Known rows, with every step that occurs:
f-d: [ 0.04  1.64  1.39  1.83 -4.89 -1.01  2.24  1.03  1.31 -4.47  0.64 -0.82
  0.09  1.73  1.98  2.57 -1.35  2.66 -1.87  3.54]
c-l-r: [-3.54 -0.78  1.40  1.80 -4.13  2.06  0.36 -0.11  2.85 -2.75  1.17  0.03
  0.26 -2.80  1.08  3.67  3.03  0.76 -3.58  1.55]
r-m-d-f-a: [-2.54 -0.48 -1.38 -0.14 -2.86  0.42 -0.80  2.76 -1.41 -3.21  0.77  1.98
 -0.93 -0.90 -2.42  1.10  0.49  0.28  0.39  3.77]
r-m-d-l: [-4.47  2.29  2.97 -0.94 -4.90 -4.72 -1.12  2.46  1.20 -3.03  0.17  0.95
 -0.61 -0.56 -4.25  2.52 -0.58 -0.50 -3.76  0.98]
l-c: [ 1.30  2.31  0.22  1.88 -5.32 -1.71 -1.30  0.39  0.73 -4.26  0.60  2.50
  2.52  0.45  0.26  2.66 -0.94  0.22 -1.46 -1.21]
l-a-f: [ 2.54 -0.73 -1.11 -0.63 -2.31 -0.57  1.23  0.73 -0.99 -7.90  1.00  0.55
 -2.01 -2.67 -2.44 -0.18 -2.07 -0.73 -1.26  0.92]
a-l-r-m-d-f: [-2.33 -0.94  0.13 -0.36 -3.96 -0.31 -1.46 -0.57 -0.62 -1.01 -1.02 -1.28
 -0.70 -3.77 -1.37  1.02  0.01 -1.24 -2.00  2.77]
l-r-m-d: [-2.68 -0.30  0.56 -1.06 -5.84 -4.23 -0.62 -1.22 -0.44 -0.91 -1.45  1.31
 -1.13 -0.89  0.23  2.35  0.60 -0.04 -0.35  0.40]
c-l-r-m-d-f: [-3.33 -0.51 -0.57  0.57 -5.06  1.58 -1.03 -0.87  0.01 -0.87 -1.85 -1.72
  0.24 -3.75 -0.50  1.95  0.17 -0.85 -2.31  2.99]
c-l-r-m: [-2.17 -1.27  1.73 -1.23 -4.73  0.81 -0.58 -1.54  0.39 -1.71  1.41  3.59
  0.91 -1.01 -0.72  2.06  3.97 -2.36 -2.99 -0.47]
d-f-a: [-1.92  0.15 -1.56  0.20 -1.60  2.51 -0.54  4.08 -0.83 -4.73  2.78  1.58
 -0.51 -1.00 -3.09  1.40  0.61  0.55 -0.30  3.43]
c-l-a: [ 1.19  1.44  0.48  1.71 -3.67 -0.82  0.13 -1.95  0.45 -5.82  2.00  1.92
 -1.07 -1.39 -1.13  1.14  0.27  2.81 -3.17 -0.06]
m-d-l-a: [ 0.12  1.87  1.73  1.03 -3.67 -4.92 -2.19  0.46 -0.61 -4.71  1.50  1.94
 -0.79 -1.94 -4.90  1.07 -1.65  2.71 -2.66 -0.05]
a-f-d-l: [-2.29  1.04  3.30  1.16 -3.87 -1.49  1.17  4.28  2.59 -5.67  0.36 -1.12
  0.38 -0.69 -2.82  2.12 -1.97 -0.04 -4.71  4.46]
r-m: [-0.33  1.22  0.64 -3.11 -4.21 -1.03 -0.14 -0.30 -1.19 -3.51  2.63  3.74
 -0.11  1.11 -2.29  1.38  1.78 -2.36 -1.74 -2.03]
r-m-d-f-a-l: [-1.12 -1.33  1.96 -1.25 -1.29 -3.49  0.02  1.80  0.08 -4.13  1.70  2.02
 -3.96 -1.04 -1.87 -0.72  1.03 -0.63 -2.03  4.00]
f-a: [-1.64  0.88 -0.59 -0.42 -1.98 -0.31  0.45  3.96 -0.19 -5.70  3.47  3.31
 -1.56  1.09 -2.13  1.89  1.10  1.38  0.16  1.96]
a-f: [ 0.05 -0.02 -1.08 -1.49 -2.66  0.52  2.55  2.45  0.52 -7.60  0.68 -1.05
 -2.22 -1.72 -1.01  1.22 -1.84 -2.02 -1.58  1.64]
l-d-f-a: [-0.65 -0.64 -2.82  0.75 -2.98  2.49 -1.33  3.69  0.40 -4.43  2.08  1.98
 -0.73 -0.56 -3.83  2.37  1.14  0.63 -0.06  3.11]

Rows:
[-2.49 -3.06  2.07  0.75 -1.88 -1.59 -1.25  1.50  0.96 -2.11  1.38  0.75
 -1.91 -3.65 -0.92  1.15  2.35  0.46 -1.75  3.69] -> m-d-f-a-l-r
[ 1.87 -0.94 -1.04 -0.16 -4.20 -3.05 -0.77  1.92  3.54 -5.20  1.90  2.51
 -3.97  1.30 -3.03  2.94  2.01  0.59 -1.68  1.16] -> f-a-l-d
[ 1.85 -1.00  0.95  2.61 -4.51 -0.36  3.15 -0.08  1.36 -6.37 -1.40 -0.97
 -0.55 -0.52  2.05  0.82 -2.30  1.80 -2.55  5.44] -> c-l-a-f-d
[ 0.11  0.85 -2.21  1.53 -6.97  0.70  0.30 -0.17  5.28 -4.69  0.03  0.29
 -1.79  0.96 -0.79  5.30  1.94  1.08 -3.16  0.38] -> c-l-d
[-2.79  2.42  3.83  1.46 -4.18 -2.00  0.34  3.81  2.48 -4.57  1.48 -0.37
  0.94  0.30 -2.85  2.90 -1.17  1.33 -4.74  3.38] -> f-d-l
[-2.76 -0.04 -1.63  0.57 -2.50  0.59 -0.47  3.42 -0.78 -3.87  0.89  0.88
 -1.26 -1.21 -2.00  1.56 -0.18  1.35  0.36  4.23] -> m-d-f-a
[-1.34 -0.86  1.68 -0.54 -0.99 -3.31  0.35  2.45  0.71 -4.75  1.71  0.79
 -4.23 -1.33 -1.49 -0.20  0.43  0.39 -2.09  4.45] -> m-d-f-a-l
[ 1.50  1.41  2.61  1.98 -3.49 -3.21 -1.48  0.80 -0.24 -5.28  2.44  2.11
  0.59 -0.98 -4.29  0.82 -1.45  2.90 -3.48  1.15] -> f-d-l-a
[ 0.83 -0.23  0.60  1.44 -4.40 -0.18  3.43  1.60  1.33 -6.07 -0.99 -1.84
 -0.65  0.27  2.09  1.53 -2.49  0.74 -1.74  5.14] -> a-f-d
[ 2.15 -0.05 -0.84 -0.35 -4.81 -3.13 -0.68  0.70  3.93 -5.00  1.56  1.03
 -3.73  0.93 -2.51  3.38  1.42  0.26 -2.64 -0.06] -> a-l-d
[ 1.54  0.26  1.92  1.69 -3.33 -4.07 -1.16  1.30  1.10 -4.73  1.08  4.00
  0.19  0.48  0.01  0.76  0.19  0.04 -1.72  1.20] -> f-a-l-c
[-1.03 -2.79  2.13 -2.06 -2.75 -0.36 -1.70 -0.05 -1.07 -1.60  2.46  4.34
 -0.05 -1.83 -2.76  0.13  3.79 -3.06 -2.20  0.86] -> d-f-a-l-r-m
[-2.19  1.35  0.15 -1.72 -5.87 -4.90  0.22 -0.92 -0.59 -2.28 -1.30  1.14
 -2.02  0.53  0.11  2.17 -0.56  0.13 -0.36  0.11] -> r-m-d
[ 0.03  2.14  2.92  3.61 -5.92 -2.73 -1.57  1.99  2.08 -3.67 -0.28  2.00
  3.89  0.38 -0.94  2.74 -1.65  0.65 -3.54  1.64] -> f-d-l-c
[ 2.63 -0.79  0.69  1.98 -4.19 -0.98  2.55  0.41  0.20 -6.28 -0.67 -0.68
 -0.41 -0.33  1.06  0.60 -2.77  1.63 -1.52  4.67] -> l-a-f-d
[-2.90 -1.65 -1.09  0.29 -2.83  0.87 -1.44  2.56 -1.31 -2.35  0.60  2.18
 -0.35 -1.90 -2.40  1.29  1.24  0.28  0.37  4.04] -> l-r-m-d-f-a
[-1.61 -2.13  2.83 -1.29 -4.46 -0.42 -1.01  0.70 -0.12 -2.13  0.99  3.29
  1.71 -1.53 -2.94  1.25  2.30 -3.21 -3.08  1.14] -> a-f-d-l-r-m
[ 1.51 -0.96 -0.73  0.33 -2.82  0.41  2.11 -0.09  0.42 -7.89  0.06  0.05
 -2.12 -2.89 -1.08  0.14 -1.46 -0.51 -2.60  2.12] -> c-l-a-f
[ 1.32 -0.58  0.24 -0.40 -2.26 -1.15  0.51  2.07 -0.32 -7.85  1.16  0.57
 -1.34 -3.11 -4.35 -0.09 -2.26 -1.17 -2.72  1.44] -> d-l-a-f
[-0.84 -0.67  1.80 -0.76 -0.35 -1.93  0.36  2.85  0.71 -5.47  3.12  1.34
 -3.78 -1.23 -2.16 -0.34  1.03 -0.12 -2.53  3.92] -> d-f-a-l
[-2.01 -1.19  3.28 -1.05 -4.57 -0.84 -1.57  0.41 -0.08 -1.41  1.78  3.76
  2.05 -0.83 -3.01  1.74  2.87 -2.31 -3.16  0.35] -> f-d-l-r-m
[ 1.08 -0.72  1.62  1.49 -4.07 -4.18 -1.94  0.28  0.23 -3.14 -0.62  3.87
  0.51 -0.47 -0.12  0.12 -0.03 -0.80 -1.57  2.07] -> r-m-d-f-a-l-c
[-3.42 -0.40  0.78 -0.38 -6.20 -3.53 -0.01 -1.77  0.57 -1.09 -2.15  0.98
 -1.23 -1.06  1.26  2.57  1.08  0.14 -1.30  1.21] -> c-l-r-m-d
